In the rows, zero is written as 128.
Known rows, with every way that one mark hangs from another:
J{G{N{Q} U}}: 133, 133, 107, 141, 142, 122, 155, 116, 132, 144, 68, 109, 158, 127, 155, 179, 141, 120, 133, 99, 156, 158, 148, 120, 103, 109, 114, 149, 146
M{D}: 154, 132, 128, 149, 124, 114, 129, 126, 121, 143, 138, 134, 141, 99, 102, 111, 114, 126, 92, 136, 142, 145, 129, 138, 132, 141, 100, 139, 138
Z{G{J M}}: 143, 131, 143, 137, 117, 125, 140, 109, 130, 116, 123, 132, 171, 117, 140, 77, 135, 118, 107, 122, 136, 126, 125, 99, 130, 154, 180, 153, 117
E{G}: 146, 138, 116, 137, 123, 122, 142, 101, 155, 144, 113, 146, 156, 99, 125, 137, 137, 143, 110, 145, 141, 166, 136, 113, 129, 136, 109, 148, 144
U{G{J} S}: 169, 130, 194, 128, 129, 119, 120, 134, 142, 132, 124, 124, 144, 127, 109, 80, 148, 124, 80, 135, 131, 148, 130, 94, 114, 154, 172, 153, 99
L{J{G{N}}}: 129, 135, 129, 150, 118, 120, 127, 117, 136, 149, 116, 123, 148, 98, 143, 137, 122, 130, 90, 153, 140, 150, 150, 118, 135, 127, 84, 139, 122
L{J{G{M N U}}}: 126, 132, 102, 151, 125, 119, 139, 128, 146, 143, 127, 88, 160, 134, 175, 143, 138, 128, 102, 122, 147, 131, 147, 123, 125, 113, 151, 149, 133
E{W}: 172, 126, 173, 139, 122, 123, 141, 100, 123, 151, 142, 149, 136, 96, 128, 138, 125, 139, 108, 135, 142, 181, 135, 116, 121, 134, 104, 150, 135
Z{G{M{D} U}}: 142, 127, 84, 154, 119, 116, 142, 126, 123, 118, 141, 106, 163, 137, 130, 113, 155, 114, 109, 99, 138, 87, 126, 134, 122, 135, 164, 144, 152
U{G S}: 166, 132, 158, 130, 130, 119, 128, 129, 144, 134, 126, 131, 138, 119, 110, 122, 154, 127, 81, 135, 131, 157, 135, 99, 117, 146, 132, 151, 123
D{M{G{U}}}: 150, 141, 76, 135, 122, 129, 132, 126, 118, 139, 121, 105, 112, 131, 156, 182, 151, 124, 105, 116, 143, 128, 128, 105, 113, 127, 141, 139, 158
D{M{G{N{Q}}}}: 133, 138, 83, 134, 132, 135, 127, 100, 104, 148, 54, 120, 114, 95, 150, 169, 148, 112, 121, 112, 144, 136, 154, 93, 108, 107, 130, 142, 139
G{N}: 142, 132, 118, 137, 127, 121, 139, 108, 115, 138, 117, 133, 152, 94, 141, 143, 123, 126, 105, 149, 144, 179, 146, 106, 128, 125, 98, 154, 133
M{D G{N}}: 146, 129, 81, 155, 121, 110, 122, 107, 83, 138, 123, 122, 141, 93, 112, 133, 140, 120, 104, 141, 135, 106, 146, 112, 131, 119, 118, 119, 134
K{E{G{M{D}} W}}: 168, 145, 115, 168, 133, 121, 144, 86, 148, 132, 152, 132, 156, 113, 127, 104, 152, 143, 128, 125, 138, 107, 141, 151, 130, 113, 180, 150, 138
Z{G{U}}: 139, 130, 119, 136, 118, 121, 146, 122, 122, 119, 126, 122, 159, 134, 141, 154, 153, 120, 112, 115, 136, 137, 124, 107, 115, 145, 118, 147, 157
V{J{G{N}}}: 142, 141, 79, 151, 138, 131, 165, 108, 143, 144, 112, 135, 143, 111, 145, 131, 129, 130, 94, 154, 155, 164, 138, 114, 129, 127, 98, 136, 118
Z{G{M N U}}: 127, 128, 77, 142, 124, 124, 154, 109, 114, 112, 122, 106, 172, 131, 170, 145, 161, 115, 125, 112, 139, 119, 142, 99, 119, 119, 163, 157, 147
M{D G}: 155, 132, 104, 150, 118, 110, 125, 117, 101, 142, 131, 129, 139, 101, 99, 126, 134, 127, 91, 133, 133, 114, 131, 123, 131, 137, 113, 117, 141
V{J{G{M U}}}: 151, 139, 76, 150, 139, 131, 182, 127, 171, 140, 131, 110, 153, 153, 166, 131, 139, 136, 94, 115, 159, 155, 122, 129, 120, 132, 164, 142, 136
M{G}: 153, 134, 116, 136, 118, 117, 135, 110, 112, 140, 118, 137, 144, 102, 127, 152, 133, 133, 96, 136, 136, 153, 133, 97, 128, 139, 110, 126, 143
G{M U}: 150, 130, 114, 137, 126, 121, 155, 127, 142, 133, 136, 108, 163, 135, 160, 142, 133, 132, 107, 112, 150, 169, 129, 119, 119, 131, 160, 158, 153
G{U}: 149, 133, 135, 136, 125, 119, 145, 131, 134, 138, 129, 118, 149, 132, 144, 157, 131, 130, 106, 122, 147, 180, 127, 116, 117, 138, 117, 152, 153
D{M}: 152, 141, 106, 131, 124, 135, 132, 121, 141, 146, 119, 133, 114, 103, 143, 145, 120, 125, 95, 138, 148, 169, 130, 118, 124, 140, 104, 159, 141
G{J N}: 143, 130, 155, 137, 126, 121, 130, 113, 112, 134, 115, 126, 156, 105, 140, 105, 116, 122, 111, 149, 148, 171, 138, 97, 125, 133, 141, 155, 109
V{J{G}}: 154, 142, 103, 147, 134, 129, 169, 116, 162, 147, 121, 145, 139, 118, 133, 126, 123, 135, 85, 143, 154, 171, 125, 123, 129, 146, 97, 133, 125
Z{G{M{D} U{S}}}: 151, 126, 90, 151, 130, 113, 135, 139, 119, 121, 146, 103, 137, 145, 113, 92, 169, 112, 101, 90, 132, 84, 128, 134, 116, 126, 169, 149, 130
D{M{G{J N{Q}}}}: 136, 134, 117, 133, 131, 132, 121, 106, 102, 142, 53, 113, 119, 103, 149, 128, 143, 107, 126, 111, 146, 125, 150, 88, 107, 114, 171, 145, 115
G{J M U}: 152, 126, 152, 135, 127, 121, 145, 132, 141, 130, 132, 102, 169, 144, 159, 103, 127, 128, 109, 110, 152, 161, 122, 114, 117, 139, 204, 161, 129
Q{N}: 136, 138, 141, 142, 120, 120, 137, 114, 130, 142, 156, 133, 147, 104, 133, 149, 117, 125, 104, 136, 147, 227, 151, 112, 126, 151, 98, 147, 143

Rows:
130, 124, 112, 137, 142, 123, 155, 115, 127, 136, 74, 100, 163, 129, 169, 148, 145, 117, 133, 89, 153, 167, 153, 110, 103, 103, 172, 162, 143 => G{M N{Q} U}
145, 136, 75, 146, 134, 125, 154, 102, 139, 139, 115, 122, 169, 103, 159, 143, 127, 131, 108, 134, 153, 152, 145, 118, 130, 117, 127, 150, 132 => J{G{M N}}
158, 126, 171, 131, 130, 119, 117, 125, 123, 127, 116, 115, 148, 119, 121, 88, 154, 117, 93, 142, 133, 138, 144, 86, 113, 133, 178, 158, 91 => U{G{J N} S}
158, 127, 145, 149, 124, 114, 128, 126, 131, 137, 139, 118, 159, 114, 117, 56, 113, 123, 98, 124, 149, 128, 125, 136, 133, 144, 185, 149, 111 => G{J M{D}}
165, 123, 159, 143, 127, 124, 147, 96, 153, 141, 137, 112, 163, 139, 153, 104, 156, 146, 141, 106, 148, 132, 132, 114, 112, 119, 228, 164, 128 => E{G{J M U} W}
145, 137, 98, 135, 122, 131, 115, 108, 98, 135, 106, 113, 119, 105, 150, 127, 138, 118, 112, 139, 143, 119, 142, 85, 122, 125, 165, 143, 115 => D{M{G{J N}}}
137, 155, 95, 149, 136, 123, 144, 91, 135, 119, 110, 135, 165, 108, 151, 151, 147, 137, 129, 153, 143, 156, 152, 110, 129, 115, 127, 153, 140 => K{E{G{N}}}
162, 126, 107, 147, 138, 112, 135, 147, 129, 138, 153, 97, 131, 145, 117, 96, 147, 124, 94, 95, 145, 125, 130, 146, 114, 120, 171, 153, 126 => G{M{D} U{S}}
147, 133, 153, 141, 126, 114, 126, 153, 150, 154, 135, 104, 125, 144, 131, 131, 142, 133, 81, 116, 137, 146, 133, 130, 118, 132, 110, 145, 120 => L{J{G{U{S}}}}
152, 138, 91, 144, 133, 122, 162, 125, 159, 139, 131, 108, 169, 139, 162, 157, 134, 136, 106, 111, 154, 150, 128, 132, 122, 129, 148, 150, 151 => J{G{M U}}
159, 128, 167, 134, 121, 124, 136, 118, 156, 125, 123, 119, 177, 122, 141, 88, 137, 125, 94, 134, 138, 140, 129, 96, 121, 153, 217, 153, 119 => U{G{J M}}
138, 124, 137, 150, 131, 111, 117, 109, 82, 141, 68, 115, 145, 102, 107, 94, 138, 108, 123, 110, 137, 105, 148, 107, 114, 118, 168, 124, 112 => M{D G{J N{Q}}}
166, 150, 151, 151, 129, 124, 147, 82, 146, 134, 136, 147, 150, 110, 138, 145, 148, 150, 132, 141, 139, 157, 141, 122, 125, 122, 134, 153, 143 => K{E{G W}}
147, 125, 112, 153, 125, 107, 116, 126, 79, 129, 126, 90, 149, 132, 124, 115, 148, 117, 117, 122, 137, 89, 136, 110, 119, 117, 181, 127, 124 => M{D G{J N U}}
147, 129, 154, 131, 142, 122, 130, 117, 130, 140, 65, 123, 140, 110, 119, 129, 165, 111, 106, 116, 134, 155, 158, 93, 99, 118, 141, 156, 117 => U{G{N{Q}} S}
159, 145, 166, 151, 133, 125, 136, 78, 125, 125, 124, 134, 160, 111, 146, 114, 149, 141, 145, 147, 141, 141, 148, 106, 123, 111, 180, 160, 114 => K{E{G{J N} W}}
151, 124, 137, 136, 141, 115, 135, 135, 117, 127, 130, 89, 147, 148, 155, 91, 147, 121, 112, 107, 149, 148, 140, 105, 110, 111, 211, 168, 99 => G{J M N U{S}}
142, 126, 129, 139, 133, 119, 142, 123, 123, 125, 125, 93, 170, 138, 170, 110, 135, 122, 120, 117, 153, 153, 139, 103, 116, 118, 206, 163, 121 => G{J M N U}
164, 138, 117, 139, 139, 117, 146, 142, 144, 144, 133, 114, 134, 143, 129, 153, 145, 135, 97, 111, 148, 157, 128, 129, 111, 129, 110, 149, 132 => J{G{U{S}}}
175, 124, 184, 138, 133, 118, 132, 115, 139, 145, 140, 118, 129, 144, 120, 101, 166, 143, 129, 109, 140, 139, 132, 110, 105, 118, 188, 165, 108 => E{G{J U{S}} W}
167, 131, 138, 132, 132, 122, 138, 125, 157, 133, 131, 123, 147, 123, 127, 106, 158, 127, 81, 123, 134, 146, 138, 104, 119, 139, 176, 156, 120 => U{G{M} S}
162, 127, 158, 132, 138, 114, 138, 144, 138, 132, 140, 97, 144, 157, 141, 83, 140, 127, 99, 99, 148, 156, 125, 113, 111, 132, 210, 166, 105 => G{J M U{S}}
139, 136, 132, 146, 117, 121, 136, 124, 163, 152, 128, 120, 158, 112, 148, 114, 119, 136, 81, 133, 142, 148, 137, 130, 137, 140, 124, 142, 127 => L{J{G{M}}}
164, 136, 100, 139, 141, 120, 153, 139, 153, 141, 136, 105, 142, 151, 147, 137, 148, 137, 97, 99, 152, 147, 130, 131, 117, 121, 150, 156, 131 => J{G{M U{S}}}
156, 127, 134, 150, 120, 106, 119, 135, 99, 133, 134, 100, 147, 138, 112, 108, 141, 122, 107, 114, 139, 96, 123, 118, 118, 137, 182, 122, 132 => M{D G{J U}}
158, 130, 141, 149, 119, 110, 114, 121, 101, 137, 129, 123, 145, 108, 97, 88, 128, 124, 96, 134, 134, 105, 124, 115, 131, 146, 157, 120, 118 => M{D G{J}}
137, 121, 141, 150, 139, 116, 133, 114, 115, 139, 77, 109, 161, 109, 125, 63, 125, 109, 124, 101, 149, 126, 149, 129, 116, 115, 195, 154, 105 => G{J M{D} N{Q}}
139, 127, 186, 133, 130, 125, 129, 108, 131, 132, 57, 119, 172, 112, 134, 109, 147, 111, 120, 123, 139, 151, 150, 84, 104, 133, 178, 152, 114 => U{G{J N{Q}}}
134, 132, 88, 144, 145, 123, 164, 112, 144, 141, 71, 99, 171, 134, 172, 165, 147, 123, 133, 89, 158, 147, 152, 123, 106, 102, 158, 154, 144 => J{G{M N{Q} U}}
153, 130, 95, 152, 119, 107, 130, 131, 101, 138, 138, 106, 141, 129, 115, 147, 147, 126, 102, 116, 136, 108, 127, 125, 121, 131, 137, 120, 154 => M{D G{U}}
